Each row was made from one small tree. Brackets hold a mark, then the marks that hang from it, in the order of their numbers. Every link used is in the known rows. Write each row's tree.
Known rows:
[K13 [K312 [K55 [K618 K53]] K770]]: [ 0.01  0.10  0.44 -0.12 -0.02  0.05  0.09 -0.24 -0.39 -0.05 -0.44 -0.61
 -0.41 -0.24 -0.09  0.11 -0.49  0.04]
[K929 [K618 K53]]: [ 0.19  0.05  0.38 -0.19  0.16 -0.22 -0.02  0.05 -0.54 -0.34  0.01 -0.41
 -0.41  0.03  0.14  0.54 -0.44 -0.02]
[K53 [K312 K770] [K618 K13 K929]]: [-0.05  0.29  0.47 -0.30 -0.04  0.21  0.25  0.07 -0.28  0.16  0.04 -0.28
 -0.20 -0.08  0.38 -0.05 -0.76  0.32]
[K618 [K13 [K312 K55 K770]] K929]: [-0.06 -0.16  0.30 -0.19 -0.09  0.26  0.08 -0.56 -0.36  0.10 -0.26 -0.40
 -0.39 -0.15 -0.06 -0.09 -0.66  0.26]
[K55 [K312 K770] K618]: [ 0.14  0.07  0.39 -0.13  0.19 -0.04  0.07 -0.06 -0.38 -0.11  0.07 -0.52
 -0.22 -0.27 -0.02  0.10 -0.46  0.05]
[K53 [K312 K55 K770] [K618 K929]]: [-0.17  0.32  0.44 -0.32 -0.01  0.16  0.18 -0.02 -0.16 -0.02 -0.29 -0.49
 -0.34 -0.28  0.11  0.01 -0.80  0.43]
[K55 K312 [K618 K929]]: [ 0.18  0.14  0.61 -0.24  0.09  0.24  0.11 -0.23 -0.44  0.01  0.21 -0.51
 -0.37 -0.32 -0.05  0.13 -0.45  0.09]
[K770 [K312 [K55 [K618 K13 K53]]]]: [ 0.02 -0.19  0.73 -0.23  0.14  0.23  0.12 -0.36 -0.38  0.12 -0.38 -0.41
 -0.35 -0.21  0.09  0.04 -0.50  0.01]
[K618 K929]: [ 0.16 -0.03  0.47 -0.27  0.10  0.10  0.10 -0.14 -0.46 -0.07  0.09 -0.43
 -0.54 -0.11  0.12  0.29 -0.59  0.21]
[K618 [K53 [K312 K55 K770]] K929]: [-0.12  0.26  0.35 -0.36 -0.05  0.29  0.25 -0.08 -0.27  0.10 -0.42 -0.46
 -0.35  0.03  0.00  0.02 -0.73  0.18]
[K53 [K312 K770] K618]: [ 0.02  0.29  0.38 -0.14  0.17 -0.05  0.20  0.34 -0.25 -0.13 -0.03 -0.36
 -0.28 -0.22  0.34  0.17 -0.68  0.34]
[K55 K312 [K618 K13 K53 K929]]: [ 0.20  0.18  0.63 -0.35 -0.10  0.38  0.21 -0.27 -0.58  0.25  0.08 -0.38
 -0.20 -0.05  0.07  0.00 -0.43 -0.06]
[K770 [K312 [K55 [K618 K53]]]]: [ 0.05 -0.11  0.77 -0.21  0.19  0.12  0.09 -0.23 -0.33 -0.05 -0.46 -0.51
 -0.45 -0.30  0.02  0.17 -0.49  0.03]
[K770 [K312 [K55 [K618 K929]]]]: [-0.02 -0.09  0.84 -0.28  0.15  0.25  0.04 -0.46 -0.24 -0.02 -0.27 -0.58
 -0.52 -0.39 -0.08  0.05 -0.59  0.16]
[K13 [K312 K770]]: [ 0.13 -0.11  0.26  0.04  0.15 -0.02  0.08 -0.09 -0.43 -0.19 -0.11 -0.40
 -0.41 -0.19  0.12  0.19 -0.54  0.21]
[K312 K770]: [ 0.10 -0.10  0.23 -0.15  0.19 -0.15  0.09  0.03 -0.39 -0.19 -0.04 -0.44
 -0.40 -0.04  0.15  0.27 -0.62  0.14]
[K53 K312 K618]: [ 0.10  0.26  0.46 -0.13  0.24  0.02  0.17  0.29 -0.32 -0.16  0.12 -0.35
 -0.40 -0.34  0.35  0.29 -0.60  0.40]
[K55 K312]: [ 0.25 -0.14  0.30 -0.07  0.30  0.02  0.08 -0.09 -0.47 -0.19  0.10 -0.34
 -0.33 -0.25  0.05  0.28 -0.45  0.19]
[K13 [K312 [K55 [K618 K929]] K770]]: [-0.06  0.09  0.52 -0.20 -0.07  0.19  0.03 -0.46 -0.27  0.00 -0.23 -0.66
 -0.50 -0.34 -0.19 -0.01 -0.58  0.17]
[K55 [K618 [K53 K312] K929]]: [ 0.07  0.49  0.69 -0.34 -0.01  0.36  0.24  0.07 -0.38  0.14  0.09 -0.48
 -0.43 -0.08  0.15  0.14 -0.52  0.06]
[K770 [K312 [K55 [K618 K13]]]]: [ 0.00 -0.33  0.67 -0.18  0.25  0.12  0.03 -0.47 -0.26  0.04 -0.17 -0.41
 -0.40 -0.37  0.04  0.02 -0.51  0.14]
[K55 [K618 [K13 K312] K53 K929]]: [ 0.16  0.18  0.68 -0.21 -0.15  0.42  0.19 -0.32 -0.59  0.23  0.02 -0.40
 -0.38 -0.07  0.15  0.04 -0.44  0.01]

Which tree is each row?
[-0.02 -0.11  0.30 -0.07  0.00 -0.01  0.08 -0.27 -0.37 -0.06 -0.35 -0.36
 -0.31 -0.32  0.13  0.04 -0.63  0.35]	[K53 [K618 [K13 [K312 K55 K770]]]]
[-0.04  0.00  0.36 -0.24  0.15 -0.15  0.00 -0.20 -0.24 -0.14 -0.19 -0.67
 -0.49 -0.28 -0.11  0.16 -0.60  0.11]	[K312 [K55 K618] K770]
[ 0.01 -0.16  0.22 -0.12 -0.05  0.14  0.12 -0.34 -0.46  0.05 -0.47 -0.36
 -0.30  0.00  0.04  0.03 -0.57  0.10]	[K618 [K13 [K312 K55 K770]] K53]
[ 0.08  0.07  0.52 -0.28  0.10  0.00  0.07 -0.16 -0.42 -0.07 -0.26 -0.60
 -0.55 -0.21 -0.06  0.29 -0.48  0.04]	[K312 [K55 [K618 K53]]]
[ 0.07  0.21  0.46 -0.32 -0.02  0.42  0.30 -0.04 -0.46  0.26  0.07 -0.24
 -0.32  0.10  0.29  0.07 -0.60  0.14]	[K618 K13 [K53 K312] K929]
[ 0.13 -0.02  0.34 -0.16  0.14  0.08  0.11 -0.18 -0.39  0.05  0.16 -0.40
 -0.13 -0.20  0.05 -0.04 -0.47  0.02]	[K55 [K312 K770] [K618 K13]]
[ 0.01  0.30  0.41 -0.24  0.03  0.17  0.25  0.10 -0.34  0.21  0.02 -0.38
 -0.19  0.03  0.27 -0.03 -0.56 -0.03]	[K55 [K618 K13 [K53 [K312 K770]]]]
[ 0.11 -0.02  0.27 -0.05  0.01 -0.08 -0.01 -0.17 -0.54 -0.17 -0.11 -0.31
 -0.18  0.09  0.17  0.20 -0.43 -0.04]	[K929 [K618 [K13 [K312 K770]] K53]]
[-0.02  0.02  0.38 -0.34 -0.03 -0.01  0.11 -0.24 -0.37  0.12 -0.30 -0.51
 -0.32 -0.01  0.02  0.02 -0.59 -0.05]	[K312 [K55 [K618 K13 K53]] K770]
[ 0.13  0.05  0.57 -0.32 -0.03  0.12  0.15 -0.10 -0.48  0.06  0.12 -0.31
 -0.39 -0.13  0.35  0.19 -0.65  0.29]	[K53 [K618 K13 K929]]
[ 0.00  0.22  0.36 -0.34 -0.09  0.36  0.32  0.00 -0.38  0.26 -0.08 -0.27
 -0.18  0.24  0.28 -0.06 -0.68  0.09]	[K618 K13 [K53 [K312 K770]] K929]
[-0.09  0.03  0.19 -0.24  0.06  0.15  0.23 -0.09 -0.29  0.15 -0.33 -0.31
 -0.25  0.04  0.12 -0.05 -0.67  0.14]	[K618 K13 [K53 [K312 K55 K770]]]
[ 0.19 -0.06  0.46  0.00  0.08  0.06  0.12 -0.10 -0.52 -0.06  0.04 -0.26
 -0.35 -0.33  0.34  0.20 -0.50  0.34]	[K53 [K618 [K13 K312]]]
[ 0.05  0.07  0.49 -0.15 -0.16  0.19  0.15 -0.18 -0.46  0.08 -0.10 -0.30
 -0.26 -0.14  0.29 -0.02 -0.67  0.30]	[K53 [K618 [K13 [K312 K770]] K929]]
[ 0.00  0.09  0.58 -0.37  0.04  0.10  0.04 -0.37 -0.31  0.00 -0.04 -0.66
 -0.62 -0.34 -0.14  0.17 -0.58  0.16]	[K312 [K55 [K618 K929]]]
[-0.03  0.18  0.41 -0.18  0.23  0.02  0.12  0.08 -0.23 -0.15 -0.15 -0.43
 -0.46 -0.46  0.17  0.23 -0.64  0.47]	[K53 [K312 K55] K618]
[ 0.12  0.32  0.58 -0.33 -0.09  0.26  0.19 -0.10 -0.48  0.09 -0.13 -0.51
 -0.17 -0.02 -0.02  0.02 -0.54 -0.08]	[K55 [K312 K770] [K618 K53 K929]]
[ 0.07 -0.31  0.25 -0.03  0.15  0.13  0.04 -0.48 -0.42 -0.03 -0.13 -0.36
 -0.48 -0.34 -0.02  0.12 -0.49  0.30]	[K618 [K13 [K312 K55]]]
[ 0.11 -0.02  0.37 -0.02  0.01  0.00  0.13 -0.06 -0.47 -0.06 -0.09 -0.29
 -0.23 -0.23  0.33  0.09 -0.60  0.29]	[K53 [K618 [K13 [K312 K770]]]]
[ 0.05  0.07  0.54 -0.18 -0.11  0.27  0.10 -0.37 -0.42  0.18  0.09 -0.45
 -0.34 -0.16  0.10 -0.10 -0.53  0.08]	[K55 [K618 [K13 [K312 K770]] K929]]
[ 0.05  0.25  0.54 -0.28  0.01  0.28  0.24  0.03 -0.35  0.14  0.20 -0.26
 -0.31 -0.19  0.38  0.07 -0.66  0.37]	[K53 K312 [K618 K13 K929]]
[ 0.01  0.10  0.60 -0.45 -0.12  0.28  0.13 -0.41 -0.45  0.23 -0.16 -0.51
 -0.47 -0.05 -0.01  0.07 -0.56  0.02]	[K312 [K55 [K618 K13 K53 K929]]]
[ 0.09  0.07  0.54 -0.09  0.05  0.13  0.07 -0.27 -0.45 -0.06 -0.30 -0.58
 -0.53 -0.33 -0.08  0.22 -0.40  0.09]	[K13 [K312 [K55 [K618 K53]]]]
[-0.01 -0.20  0.20 -0.01  0.13  0.01  0.02 -0.31 -0.34 -0.19 -0.35 -0.50
 -0.48 -0.29 -0.08  0.13 -0.58  0.26]	[K13 [K312 K55 K770]]
[-0.10  0.02  0.16 -0.16  0.24 -0.01  0.12 -0.04 -0.16 -0.12 -0.20 -0.45
 -0.39 -0.23  0.00  0.08 -0.68  0.31]	[K53 [K312 K55 K770]]
[-0.05  0.05  0.37 -0.18  0.18  0.07  0.16 -0.06 -0.25  0.01 -0.05 -0.33
 -0.35 -0.37  0.24  0.09 -0.64  0.44]	[K53 [K312 K55] [K618 K13]]
[-0.10  0.01  0.47 -0.41 -0.08  0.12  0.05 -0.47 -0.27  0.17 -0.12 -0.57
 -0.40 -0.12 -0.08 -0.07 -0.67  0.09]	[K312 [K55 [K618 K13 K929]] K770]
